Known rows, with every step that occurs
tezet-vaze: [ 0.342 -0.503 -0.768 -0.974  1.032 -0.615  1.664  0.417  0.244  1.134
  4.176  2.295 -1.154  4.001  0.480  0.089  2.434 -1.238 -0.763  1.520
 -0.124]
vunu-vaze-diven-fozek: [ 1.151  3.320  3.212 -1.809  2.082  1.463  1.910  4.870 -0.646  2.543
  0.687 -4.638 -2.283 -0.664  3.266  0.658  0.044  0.524 -0.168 -2.148
 -0.709]
vunu-fozek-diven: [ 1.151 -0.008 -1.642 -1.378  2.046 -0.968  2.033 -0.774  2.700  1.915
 -3.714  0.165  2.103 -4.062  1.236  0.786 -2.410 -0.343 -1.588 -3.468
  0.746]
tezet-fozek-diven-vaze: [ 2.380 -0.274  0.670 -2.501  1.973 -3.404  0.458 -2.223  0.603  0.598
 -1.922 -2.302  0.458  1.107  3.227  1.771  0.403 -2.182 -1.926  0.632
  1.347]
vunu-fozek-diri: [ 0.222 -0.888  1.052 -0.364  1.020  0.201  1.750 -1.534  2.670 -0.214
 -2.823  2.456  1.371 -5.767  1.692  0.748  0.761 -0.764 -0.860 -2.235
  1.638]
fozek-vunu: [-1.436  1.719  2.086 -1.876 -3.541 -3.690  1.896  0.757 -2.320  0.679
 -3.193  2.058  2.646  0.591 -0.460 -0.601  0.994  1.531  1.664 -1.368
 -0.290]
fozek-diven-vaze-diri: [ 3.805  0.983 -0.167  0.674  0.943 -2.344  4.859 -2.580  1.650 -0.936
 -2.019 -0.220  1.651 -0.217  4.350  2.105 -0.268  0.166 -0.264 -2.046
  3.774]
vaze-diven: [-0.208  1.275  2.279  0.986  1.741  1.602 -0.733  2.090 -0.926  0.889
 -2.026 -2.669 -2.013 -0.891  1.277  0.183 -3.386 -0.029 -1.619 -1.232
  0.725]
vunu-vaze: [-0.091  2.488  1.821 -2.261  0.813 -0.022  2.673  2.095  0.807  0.195
  2.052 -2.015  0.080  0.067  3.431 -0.278  1.120  0.820  1.668 -2.225
 -2.145]
diven-fozek-tezet-vaze-vunu: [ 3.580  1.686 -1.601 -1.480  0.209  1.276  0.692  3.701 -0.995  4.879
  2.640  0.019 -1.204  1.082 -1.381  1.898  2.060 -3.339 -2.283  4.178
  2.055]
fozek-tezet-vaze-vunu: [ 1.046  2.634 -1.671 -1.361  0.532  0.976  1.550  1.240  1.147  2.126
  3.466  2.152  0.831  1.695  1.026  0.268 -0.854 -4.281 -0.938  3.442
  0.644]
vaze-diven-fozek-vunu: [ 1.188  1.949  2.923 -0.304 -0.046  0.182 -0.139  4.447 -3.338  3.578
 -3.501 -2.739 -2.003 -0.713 -0.389  1.100 -0.960  0.441 -1.988 -0.630
  1.771]
vaze-vunu: [ 0.593  1.963  2.132 -2.117 -2.830  0.935 -0.957 -2.161  0.811  0.343
 -2.639  2.230 -1.749  0.229 -0.245 -3.155 -1.703 -1.321  1.010  1.015
 -0.816]
fozek-vunu-vaze: [-1.384  3.425  3.411 -3.467 -2.912 -3.692  3.771  2.145 -1.741  0.784
 -1.855  0.635  2.774  0.600  1.876 -0.853  1.800  2.071  2.887 -2.925
 -1.736]
vaze-tezet: [-1.962  0.659  2.645  0.838  0.580  1.303 -1.615 -1.063  0.002 -1.216
  1.777 -0.014 -3.278 -1.385  0.209  2.987 -2.739  0.711  2.204  0.615
  0.584]
diven-vaze-vunu-fozek: [ 2.685  3.174  4.125 -3.068 -1.521  0.827  1.710 -3.663  0.838 -2.118
 -2.061  2.967 -2.628  1.665  3.586 -1.041  0.675 -1.761  0.815  1.345
  1.412]
fozek-tezet-vaze: [ 0.716  1.751 -2.693 -0.303  1.966  0.507  2.113  2.349  0.760  1.912
  4.782  1.091  1.691  1.646  1.231  1.796  0.037 -3.631 -1.490  2.933
  1.044]
tezet-fozek: [ 0.395 -1.040  1.467 -2.413  1.249 -2.285 -1.926 -0.694 -1.106  0.428
 -0.751 -1.969 -1.192  0.087  0.285  0.081  0.628 -1.856 -1.102  1.228
 -0.685]
fozek-diri: [ 0.056 -1.456  1.154  1.632 -0.179  0.048  1.582 -1.909  2.313 -0.884
 -1.070  2.195  2.095 -3.176  2.276  1.583  2.593 -0.601 -0.364 -0.333
  2.541]

Rows
[-2.303  3.799  4.712 -3.120 -2.670 -3.156  2.985  1.634 -1.750  0.180
 -1.014  0.633  1.123 -0.046  2.035  0.646  0.464  2.271  4.000 -2.548
 -1.471] -> fozek-vunu-vaze-tezet
[-1.478  4.033  4.418 -3.056 -2.105 -2.898  3.410  3.101 -2.187  1.257
 -2.874 -0.683  1.675  0.161  2.467 -0.657  0.190  2.059  2.007 -3.510
 -1.371] -> fozek-vunu-vaze-diven
[ 3.145  1.238 -1.947 -0.173  0.736  1.158  0.176  4.260 -1.504  4.251
  1.569 -1.848 -0.066 -0.988 -1.478  2.869  1.428 -2.293 -2.246  3.024
  2.408] -> diven-fozek-tezet
[ 2.575  3.009  3.910 -2.249 -2.155  0.694  1.334 -3.568  0.381 -2.379
 -1.033  2.489 -2.560  3.403  3.492 -0.921  1.153 -1.589  1.161  2.382
  1.487] -> diven-vaze-vunu
[-1.505  2.956  3.662 -1.658  1.205  0.901  1.552  1.340  0.940 -0.615
  3.277 -2.025 -2.133 -0.929  3.538  1.851 -0.838  1.212  3.303 -1.765
 -1.741] -> vunu-vaze-tezet
[-1.331  2.450  4.352 -2.861  1.832 -0.154  0.658  1.007  0.345 -0.396
  2.913 -3.036 -2.746 -0.848  3.751  1.846 -0.432  0.302  2.766 -1.125
 -2.003] -> vunu-vaze-tezet-fozek
[ 0.743  1.296 -1.626 -1.873  2.555  0.545  2.199  1.475  1.544  1.791
  1.359  1.846  1.098 -2.420  0.986  1.063 -1.008 -2.893 -1.670  0.070
  0.575] -> vunu-fozek-tezet-vaze
[ 1.793  1.269  0.243  0.215  1.316 -1.029  2.589 -2.745  2.400 -0.345
 -0.764 -0.550  0.696  0.733  4.223  3.901 -1.737 -0.063 -0.035 -0.554
  3.031] -> fozek-diven-vaze-tezet
[ 1.210  2.438  2.904 -2.616 -1.994 -1.550  1.685  3.909 -3.044  3.610
 -0.415 -1.102 -1.080 -0.159 -0.673  2.128  2.935  1.432  1.153 -0.053
  0.546] -> diven-fozek-vunu-vaze-tezet
[ 1.417  1.908  0.917 -3.060 -1.308  0.351  0.568 -2.650  2.723  1.701
 -5.335  2.338 -0.254 -2.522  0.644 -2.609 -3.401 -1.533 -0.169 -1.430
 -0.239] -> vaze-vunu-fozek-diven
[-0.659  1.794  4.626 -4.429 -0.145 -4.351  0.488  1.458 -2.651  1.284
 -2.827 -2.394 -0.052  0.214  2.066 -0.350  0.777 -0.427  0.428 -1.209
 -1.561] -> tezet-fozek-vunu-vaze-diven
[ 0.618  2.334 -1.573  0.217  2.789  1.279  1.691  3.350  0.296  2.316
  3.818 -0.186  0.664  1.070  1.817  1.912 -1.677 -3.710 -2.307  2.312
  1.406] -> fozek-tezet-vaze-diven
[ 1.825  1.110  1.897  0.599  1.702  2.002 -1.084  4.032 -2.130  3.281
 -1.829 -3.816 -3.400 -0.930 -0.207  1.362 -1.535 -0.315 -2.710  0.046
  1.884] -> vaze-diven-fozek
[-0.554  0.240  2.975 -3.797 -1.215 -4.902 -0.635 -0.134 -2.651  0.903
 -3.032 -0.465  0.693  0.505 -0.040 -0.325  1.423 -0.838  0.035  0.300
 -0.780] -> tezet-fozek-vunu
[ 0.686  2.093  4.316 -0.124  0.229  0.911  0.917 -2.778 -0.199 -3.545
  2.097  0.932 -3.569  2.239  3.914  3.328  0.409 -0.239  1.952  2.112
  2.506] -> diven-vaze-tezet
[ 3.156  1.848 -0.188 -1.157 -0.334 -1.100  2.905 -3.301  2.741  0.442
 -3.024  0.552  1.443  1.596  4.013  0.838 -1.249 -1.041 -0.697 -0.374
  2.391] -> fozek-diven-vaze-vunu
[ 1.139  2.446  3.261 -1.079  0.750 -0.996  4.797  1.593 -0.048 -1.601
  1.599 -1.572 -0.835 -2.322  3.803 -0.811  1.331  1.635  3.098 -3.890
 -0.680] -> vunu-vaze-diri
[ 3.372  1.660  3.897  0.448 -0.338 -0.975  4.211 -2.637 -1.212 -4.444
  0.465  1.387 -2.179  0.770  4.039  0.750  2.519  0.171  1.829 -0.036
  3.556] -> diven-vaze-diri
[ 3.979  1.018 -1.607 -0.067  1.110  0.445  2.041  4.184 -1.861  3.912
  3.434 -0.522 -1.183 -0.098 -1.108  2.671  2.719 -2.548 -1.980  2.915
  3.047] -> diven-fozek-tezet-vaze-diri
[ 1.201  0.897  1.247 -1.260  1.077 -0.475  1.547  3.340 -2.099  3.635
  1.661  0.284 -2.570  3.559  0.174  0.792  1.754 -0.905 -2.075  1.099
  1.033] -> tezet-vaze-diven-fozek-vunu
[ 2.242  0.745 -0.492 -1.711  1.972 -0.950  3.054 -1.844  2.673  0.595
 -3.241  0.602  1.525 -2.504  3.032  1.428 -1.194 -0.666 -1.469 -2.705
  1.840] -> vunu-fozek-diven-vaze
[ 1.324  3.961  2.464 -1.699  2.476  1.730  2.166  5.546 -0.448  2.876
  1.330 -4.890 -1.366 -1.092  3.591  1.259 -0.443 -0.314 -0.504 -1.508
 -0.457] -> vunu-vaze-diven-fozek-tezet
[ 0.924  0.978  0.939 -3.266 -0.319  0.108  1.348 -1.279  1.335  1.594
  1.205  4.321 -2.430  2.578  0.399 -2.306  0.815 -2.319 -0.341  1.175
 -0.731] -> tezet-vaze-vunu-fozek
[ 2.820  0.856  0.212 -1.163  1.937 -1.470  3.992 -1.940  2.159 -0.251
 -3.463  0.829  1.069 -3.824  3.277  1.171 -1.225 -0.253 -0.731 -3.476
  2.538] -> vunu-fozek-diven-vaze-diri
[ 1.897  2.212  1.914 -2.923 -2.238 -2.061  2.201  4.274 -3.025  4.014
 -1.050 -1.073 -0.001  0.381 -0.806  1.073  3.882  1.177  0.402 -0.301
  0.326] -> diven-fozek-vunu-vaze
